Each row was made from one path, in order. Every step used is in the known rows, and no mark comes twice. Write each row's path.
Known rows:
tazom-banot-deka: [ 2.61  5.14 -1.46 -1.28 -0.42 -1.77 -0.83 -0.17 -2.41 -0.14  0.43  4.01
 -4.53 -1.74  4.32  1.69  1.15  1.18 -2.49  2.58 -8.85  0.04 -0.62  1.95
  3.09]
zapo-banot-patop-farosi-deka-nupar: [-0.05 -3.51  0.34 -1.37  2.33  1.06 -0.58 -3.01 -0.22 -2.53  0.12 -5.22
  3.35  1.63 -4.60 -4.58 -0.12 -4.44 -0.77 -3.07 -1.33 -0.47 -1.01 -1.35
 -3.86]
zapo-banot-deka-farosi-patop: [-4.03  0.70  0.16  1.05  1.11  6.40  2.51  2.49  0.99 -3.63 -4.05  2.36
 -3.27 -2.79  6.71  0.71  3.56 -0.45 -3.17  1.08 -1.72  0.88  1.06 -3.36
  5.10]
banot-deka: [ 1.64  2.77 -1.28  1.11 -0.54 -0.72  0.19  0.53 -0.48  1.25 -2.50  2.32
 -2.96 -0.24  5.58  2.10  0.53 -0.29 -3.43  1.42 -4.51  2.19  0.15 -1.13
  2.99]
patop-banot-deka: [ 2.13  2.85 -1.26  4.22 -1.42 -1.11 -0.29 -1.09  1.19  2.57 -4.26  1.16
 -4.41 -0.04  4.00  2.58 -1.43 -0.29 -2.66 -0.71 -0.08  2.59  0.44 -1.65
  4.47]
patop-banot: [ 0.60  0.99  0.49  3.07 -2.25 -2.22 -2.10 -2.26  1.12  2.56 -4.46  0.33
 -2.12  1.49 -0.96  1.38 -1.06 -1.30  0.52 -2.13  1.72  3.55  0.78 -2.06
  1.35]
deka-farosi-patop: [-5.87  0.66  2.35  0.18 -2.04  2.90  0.72  0.23  1.41 -3.33 -2.52  2.00
 -2.41 -1.21  1.46  0.39  3.01  0.16  3.11  0.52  0.28  1.46  1.39 -0.50
  3.13]
zapo-banot-deka-farosi-patop-nupar: [-4.41 -3.20 -0.21  2.03  0.26  5.39  0.11  3.95  0.74 -3.49 -2.08  3.54
 -2.91 -1.81  8.21  0.92  3.08  0.59 -3.83  1.12  1.41 -0.66  1.35 -2.40
  1.32]
zapo-banot-patop: [ 4.23 -0.01  1.11 -0.05  1.12  0.72 -0.13 -1.14  0.54  2.46 -6.18 -1.88
  2.81  2.86 -0.81 -2.33  1.28 -2.52 -2.62 -4.28 -4.70  4.61  0.71 -4.86
 -0.18]
farosi-zapo-banot: [ 2.39 -1.24 -0.67 -0.67  3.22  0.67 -0.69  0.96 -0.46  1.79  0.19 -0.46
  1.36  0.94 -0.72 -0.65  0.54 -1.03 -2.39 -0.01 -1.22  2.07 -1.00 -3.30
 -1.22]
farosi-patop: [-3.55 -1.03  1.65  1.09 -1.49  1.76 -2.26 -0.25  1.30 -1.70 -3.25  4.41
 -1.41  0.82  3.20  0.04  3.19 -0.52  1.69 -0.80 -0.77  3.38  0.29 -0.82
  1.04]
zapo-banot-deka-nupar: [-0.58  2.18 -0.36 -1.46  2.26  2.81  1.92  1.04 -1.16 -1.48 -3.03 -0.45
 -1.67 -1.74  4.49  1.24  0.49 -3.21 -4.72  1.98 -4.48  1.90 -0.17 -3.88
  5.02]
deka-farosi-zapo: [-0.85  2.37 -0.07 -1.64  0.22 -0.69  2.33  0.55 -0.10 -0.06  2.66 -2.26
 -1.26 -1.19 -3.45  0.77 -0.05  1.11  2.35  2.04  0.24 -0.48  0.48  0.71
  2.51]
tazom-banot-deka-nupar: [-0.67  6.61 -0.60 -4.02  0.07 -0.97  0.67 -0.35 -2.60 -2.52  1.28  1.82
 -4.49 -3.38  2.57  1.81  0.72 -0.11 -0.47  3.89 -8.23 -0.95 -0.70  2.42
  6.31]
tazom-banot-patop-nupar-deka-farosi: [ 1.96  0.46  1.43  0.08 -3.85 -2.08 -1.17 -2.70 -1.36 -4.11  2.58 -2.36
 -0.02 -0.76 -4.75 -1.79 -1.20  2.80  2.09  0.19 -2.19 -3.90  0.45  4.70
 -3.45]
tazom-banot-deka-farosi: [-0.19  6.60 -0.93 -2.37 -0.86 -1.00  2.05  0.40 -2.55 -1.76  1.06  1.80
 -5.65 -3.78  2.27  1.93  1.12  1.93 -0.60  3.76 -8.05 -2.02  0.63  1.78
  5.50]
tazom-banot-patop-nupar-deka: [ 4.53 -0.97  0.90  0.94 -3.29 -3.17 -4.13 -3.24 -1.48 -2.31  2.08 -0.01
  0.94  1.27 -2.94 -2.16 -1.21  2.13  0.47 -0.81 -3.01 -2.05 -0.73  4.55
 -5.59]
nupar-deka-banot-patop-farosi-zapo: [ 3.76 -2.05 -1.81 -1.53 -0.56 -4.23 -1.69 -1.69  0.32 -1.15  5.91 -3.76
  7.10  4.13 -1.53 -1.12  0.55  0.63  1.48 -2.32  0.90 -1.53 -2.34  3.05
 -7.02]
nupar-zapo-banot: [ 1.76 -0.82  0.22  0.11  2.62  0.17 -0.17  1.50 -0.54  4.81 -2.29  1.70
  1.89  0.68 -1.78  0.07 -0.89 -0.56 -1.55 -0.56  0.90  2.66 -0.20 -3.97
 -1.36]
deka-farosi-zapo-banot-patop: [ 2.97  1.62  0.21 -2.21  2.56  1.66  3.84  0.49  0.73  1.31 -0.91 -5.55
  2.37  0.24 -4.81 -2.55  0.59 -0.31 -0.07 -2.24 -1.81  0.58  1.01 -2.20
  1.90]
tazom-banot-deka-nupar-zapo: [ 0.21  6.71 -0.97 -4.24  1.55 -1.42  2.29  1.05 -2.31  0.97  3.46  2.60
 -3.43 -4.27 -0.25  2.12 -1.38  1.84  1.39  4.30 -4.14 -2.67 -0.75  4.32
  6.15]
deka-nupar-zapo-banot-patop-farosi: [ 1.34 -1.85 -0.41 -2.73  2.99 -0.07  1.41  1.26  1.09  2.06 -0.60 -2.43
  4.82  0.94 -4.37 -2.02 -0.39 -0.58  0.44 -4.57  1.31  0.03  0.62 -1.27
 -2.10]
deka-nupar-zapo: [-1.94  2.28  1.07 -2.58  0.54 -1.46  1.63  0.33  0.08  2.29  0.32 -0.09
  0.55 -1.13 -4.04  1.29 -1.77 -0.51  3.61  1.72  2.05  0.78  0.23  0.77
  2.86]
banot-patop-farosi-deka-nupar-zapo: [-0.05 -1.50  0.16 -1.81  1.28 -2.06  1.04 -2.38  0.91  0.80  4.19 -4.06
  3.35  0.69 -8.15 -2.88 -2.70 -0.99  4.34 -2.00  3.39 -2.90 -0.89  4.30
 -3.05]

Which path is each row?
[ 4.16 -1.42 -1.79 -0.76  0.86 -2.75 -0.90  0.17  1.78  1.46  2.32 -2.03
  2.89  2.75 -2.21 -1.79  0.89  1.46  0.62 -4.55 -1.14 -0.10  0.01  2.60
 -3.79]
banot-patop-farosi-zapo
[-1.88 -1.08  1.31 -1.79  3.60  1.70  1.10 -1.67 -1.68  0.98  1.96 -2.61
  1.78 -1.13 -6.71 -1.68 -2.90 -3.52  1.29  2.57  3.19 -0.63 -1.78 -1.45
 -0.23]
farosi-deka-nupar-zapo-banot
[ 4.09 -4.63 -0.79  1.09  3.33 -0.75 -0.89 -1.36  0.29  3.11  1.34 -2.30
  4.62  2.48 -5.82 -4.18 -1.73 -1.16 -0.57 -4.36  2.22 -1.25 -1.09 -0.43
 -7.13]
nupar-zapo-banot-patop-farosi-deka
[-4.20 -1.11 -0.35  1.70 -0.81  2.37  1.77  4.56  1.74  0.02  1.97  4.79
 -3.10 -2.70  4.76  2.39  0.37  4.15  1.60  2.15  6.19 -2.98  1.41  3.18
  2.26]
banot-deka-farosi-patop-nupar-zapo
[ 0.74 -3.01 -0.26  0.99 -0.50 -3.27 -2.32  2.18 -0.51  4.95  1.56  3.30
  0.71  1.45 -0.75  1.51 -1.95  1.94  1.12  0.35  4.56  0.25  0.29  1.02
 -3.98]
patop-nupar-zapo
[-4.90 -4.86  1.27  0.75  1.08  3.53 -0.25  3.97  1.04  0.41 -0.24  3.53
  0.39 -1.06  0.31 -0.33  1.21  1.59  1.44 -0.12  7.25 -0.99  1.22 -1.46
 -1.89]
deka-farosi-patop-nupar-zapo-banot
[-0.32  0.13  0.55 -0.48 -2.40 -2.96 -2.54 -2.75 -2.06 -1.42  0.77 -0.48
  3.61  2.81  1.49  1.58  0.40 -1.84  0.53  2.25 -0.83  1.95 -2.10 -1.27
 -3.28]
nupar-deka-banot
[-0.26  4.57 -0.78  1.19  0.24 -0.75  2.84  0.15  1.69  3.55 -0.78 -0.30
 -3.10 -2.55 -0.50  3.18 -3.82  0.24  1.21  1.13  4.81 -0.22  0.42  0.80
  7.20]
patop-banot-deka-nupar-zapo
[ 1.01 -1.93  1.66  2.76 -4.09 -0.67 -0.02 -2.13  0.84 -2.81 -0.19 -4.32
  1.34  0.74 -3.94 -1.28 -1.93  1.49  1.10 -0.84  2.30 -1.82  1.28  1.88
 -3.70]
banot-patop-nupar-deka-farosi
[-0.72 -3.70  0.24  0.36 -3.20 -3.89 -4.78 -1.26 -2.40 -1.73  2.77  0.67
  3.81  3.80  2.98  1.74 -0.16 -0.77 -0.01  2.25  2.59  0.72 -1.83 -0.16
 -7.27]
patop-nupar-deka-banot
[ 3.95 -3.63  0.53  0.77  0.42 -0.01 -2.30  0.22  0.26  2.36 -4.06 -0.65
  3.08  3.72  0.55 -2.23  0.69 -1.49 -3.37 -4.27 -1.66  2.96  0.93 -3.89
 -4.13]
zapo-banot-patop-nupar
[-0.94 -3.11 -0.12  1.96 -2.24 -0.59 -0.58 -0.08 -0.25 -3.44  6.07 -2.80
 -0.17 -1.10 -3.48  0.55 -2.48  2.73  1.54  3.39  6.17 -4.23 -0.47  3.59
 -4.49]
patop-nupar-deka-farosi-zapo
[ 3.24 -5.04 -0.50  1.30  1.85  0.27 -2.40 -2.79 -0.03 -0.41 -0.89 -3.07
  3.46  3.37 -2.80 -4.70  0.48 -2.88 -2.60 -4.59 -2.22  0.64 -0.95 -2.27
 -6.78]
zapo-banot-patop-farosi-deka
[-1.69  4.15 -0.32 -1.39 -0.24  0.48  2.07  0.24 -0.64 -1.43 -1.53  0.10
 -3.07 -1.93  4.11  2.51  0.11 -1.52 -1.40  2.73 -4.16  1.11  0.07 -0.21
  6.06]
banot-deka-nupar
[-5.58 -0.82  2.62  2.97 -3.56  3.79  0.21 -1.86  1.67 -6.72 -1.30  0.40
 -1.80 -2.01 -0.39 -0.16  1.18  0.75  2.63  1.78  2.49 -0.49  0.21  1.06
  0.46]
nupar-deka-farosi-patop
[ 1.53  0.08  1.69 -2.30  3.63  1.56  2.60 -2.63 -0.51  2.26  0.38 -5.50
  3.88  0.13 -8.80 -3.88 -2.92 -3.41  2.09 -0.79  1.57 -0.46 -1.16 -0.84
  0.66]
farosi-deka-nupar-zapo-banot-patop
[-4.25  1.04 -0.24 -0.94 -1.86  1.92 -0.87  2.60 -0.88 -4.82  2.55  5.92
 -5.95 -3.57  6.26  1.54  3.18  3.38  0.45  3.03 -2.57 -3.54  0.84  4.05
  2.47]
tazom-banot-deka-farosi-patop-nupar
[ 2.96 -0.95 -0.04 -2.99 -0.36 -5.14 -1.27  1.22 -0.47  7.03  2.10  0.36
  6.52  4.98 -0.65  0.36 -0.11  0.68  3.00 -2.16  2.98  0.93 -0.15  0.85
 -3.47]
deka-banot-patop-nupar-zapo
[-3.15  1.05 -0.11  0.84  2.58  5.70  3.87  3.98  1.62  0.24 -1.97  3.01
 -1.88 -3.51  3.96  0.92  1.51  1.51 -1.03  1.27  1.90 -0.63  0.92 -2.05
  4.87]
nupar-zapo-banot-deka-farosi-patop
[-5.47 -1.39 -0.16  1.81 -2.11  3.20  0.34  3.13  1.22 -3.45 -0.29  3.99
 -4.32 -1.86  7.57  2.00  2.53  2.06 -0.18  1.97  1.99 -1.37  1.60  1.47
  2.47]
banot-deka-farosi-patop-nupar
[ 2.14 -2.20 -0.58 -0.42 -2.37 -4.06 -2.74 -2.72 -0.21 -1.78  1.43 -2.39
  6.60  4.73  0.69 -0.82  1.11 -0.90  0.42 -3.18 -1.12  0.55 -1.28  0.44
 -7.01]
nupar-deka-banot-patop-farosi
[-1.01 -4.26 -0.86  1.61 -0.68 -2.28 -3.61 -2.48 -1.09 -1.76  2.69  0.25
 -0.23  1.83 -1.25 -1.15 -0.08 -1.69 -0.25 -0.36  0.12 -0.40 -1.45  0.75
 -6.42]
patop-farosi-deka
[-4.80  2.68  0.41  1.09 -1.28  3.99  2.60  1.69  1.47 -3.44 -2.41  2.96
 -4.69 -2.71  6.15  1.66  3.00  0.96  0.10  1.84 -1.68  0.36  1.27  0.26
  6.18]
banot-deka-farosi-patop
[-1.15  0.47  1.09 -2.68  2.95  1.15  1.57  1.30 -0.78  2.50 -1.30 -0.54
  1.90 -1.03 -3.36  0.18 -1.36 -1.90  0.51  0.71  1.36  1.57 -0.02 -2.85
  1.99]
deka-nupar-zapo-banot
[-5.25 -0.63  2.61  5.79 -4.55  3.26 -0.39 -3.33  3.06 -5.66 -2.93 -0.78
 -2.93 -1.82 -1.81  0.24 -0.77  0.59  3.53 -0.29  7.09 -0.20  0.67  0.36
  1.64]
nupar-deka-farosi-patop-banot
[ 2.76 -2.64 -2.19  1.81  2.45  0.15 -0.67  4.32 -0.82  4.60  0.06  3.76
 -0.11  0.12  4.85  1.87 -1.54  1.27 -5.18  0.73  2.66 -0.43  0.02 -1.88
 -2.10]
patop-nupar-zapo-banot-deka
[-0.77  4.49 -0.72  3.02 -2.13 -0.05  2.61 -0.56  1.37  0.68 -3.66 -1.20
 -5.38 -2.12  2.28  3.00 -1.32  0.30 -0.85  0.56  0.86  0.51  1.94 -1.58
  6.64]
patop-banot-deka-farosi
[-1.07  4.32 -0.74  0.53 -1.16  0.55  3.16  0.87 -0.40 -0.62 -1.90 -0.10
 -3.99 -2.15  3.53  2.69  0.51  0.43 -1.63  2.68 -3.65  0.03  1.29 -0.82
  5.38]
banot-deka-farosi
[ 0.20  4.16 -2.09 -0.69  0.94  0.64  4.23  1.98  0.19 -0.10  2.90 -1.50
 -3.58 -2.86  1.56  2.00 -0.11  1.82 -0.52  3.54 -1.36 -1.89  0.28  1.50
  5.42]
banot-deka-farosi-zapo
[-4.04 -2.90  0.12 -0.93 -0.10 -1.37 -2.01 -2.81 -1.21 -3.93  3.60 -1.76
 -0.10  0.16 -3.14 -1.19 -0.56 -2.85  1.77  1.18  0.81 -1.44 -1.37  1.55
 -3.46]
patop-farosi-deka-nupar
[ 5.19  0.82 -2.00 -3.48  1.09 -4.04 -2.00 -0.33 -0.36  0.23  5.29  0.05
  1.41  1.11 -3.39 -2.28  1.44  2.96  1.62 -3.44 -5.79 -2.35 -0.73  5.18
 -3.59]
tazom-banot-patop-farosi-zapo
[ 1.48 -4.60 -0.30  0.79  1.85 -0.90 -2.32  2.97 -0.83  4.89 -0.24  2.85
  2.17  1.68 -0.07  0.39 -1.31  0.35 -2.23 -0.43  4.37  0.98  0.06 -2.66
 -5.14]
patop-nupar-zapo-banot
[ 2.03 -1.05  0.16 -2.95 -1.74 -4.61 -2.80 -0.21 -1.02  3.34 -0.31 -0.27
  5.21  5.85  2.44  0.15  1.94 -1.41  1.21 -2.51 -0.98  2.75  0.12 -0.74
 -3.37]
deka-banot-patop-nupar
[ 5.27  0.38  0.59 -0.21  2.66  0.10  1.43  0.41  1.11  6.29 -4.09 -1.31
  4.10  1.95 -3.85 -2.09 -0.83 -0.58 -0.95 -3.97 -0.46  3.08  0.51 -3.34
 -0.56]
nupar-zapo-banot-patop
[ 0.04 -1.13 -1.54  0.93  1.90  1.24  2.38  4.79 -0.78  2.97  0.51  1.42
 -1.19 -1.97  3.01  1.95 -1.59  2.04 -3.33  2.18  3.31 -2.26  1.05 -1.87
  0.34]
patop-nupar-zapo-banot-deka-farosi
[-0.93 -4.42 -1.15  2.63  2.38  3.68 -1.24  5.11  1.18  1.73 -0.62  6.55
 -0.75 -0.57  7.27  1.01  1.05  1.69 -3.27  0.08  4.66 -0.48 -0.03 -1.05
 -1.14]
farosi-patop-nupar-zapo-banot-deka
[-1.59  0.98 -0.35  4.77 -1.82  2.42 -0.99 -0.27  3.19 -0.72 -4.74  4.00
 -4.92 -0.64  6.89  1.97  1.17  0.09 -1.01 -1.65  2.01  2.41  0.50 -0.53
  5.28]
farosi-patop-banot-deka
[ 0.03  0.79  0.40 -4.04  0.01 -2.82 -1.70 -4.51 -1.90 -3.84  4.92 -2.74
  0.53 -0.15 -6.38 -3.76 -0.01 -1.48  3.26 -1.07 -5.47 -3.48 -1.41  5.15
 -2.60]
tazom-banot-patop-farosi-deka-nupar
[ 0.82  4.36 -2.00  1.96 -0.24  0.03  3.51  0.49  1.56  1.30  1.29 -2.58
 -4.79 -2.76  0.12  2.68 -1.93  1.87  0.31  1.56  3.15 -1.58  0.84  0.75
  6.80]
patop-banot-deka-farosi-zapo
[ 3.67  0.09  0.59  0.64  0.91  2.68  3.05 -1.82  1.03 -2.34  0.33 -7.44
  3.17 -0.59 -6.41 -3.11 -1.35  0.39 -0.58 -0.93  0.77 -1.68 -0.19 -0.73
 -0.89]
nupar-deka-farosi-zapo-banot-patop
[-2.32 -6.44  0.73  1.55  1.59  2.57 -3.04  3.63  1.02  2.05 -0.78  5.74
  1.54  1.12  2.67 -0.34  1.09  0.99 -0.18 -1.32  6.52  1.00  0.07 -1.75
 -4.26]
farosi-patop-nupar-zapo-banot
[-3.45  0.53  1.57 -1.43 -0.04 -0.15 -0.13 -4.03 -1.69 -2.36  1.47 -2.84
 -0.92 -0.42 -4.39 -0.95 -1.29 -3.96  2.60  3.17 -0.49  0.02 -1.45  0.67
  1.33]
farosi-deka-nupar
[ 4.50  4.50  0.92 -2.73 -0.96 -2.86 -1.25 -2.68 -1.20  1.20 -1.54  0.44
 -0.13  1.09 -2.77 -1.91  1.22  0.25  1.29 -2.42 -8.80  1.34  0.29  1.57
  0.81]
tazom-banot-patop
[ 2.93  1.46  1.04 -0.94 -2.41 -3.14 -1.03 -3.71 -0.54 -0.31 -0.98 -3.29
  5.70  4.06 -0.66 -0.64  0.31 -1.86  1.26 -1.28 -2.12  2.30 -1.50 -0.73
 -2.47]
nupar-deka-banot-patop
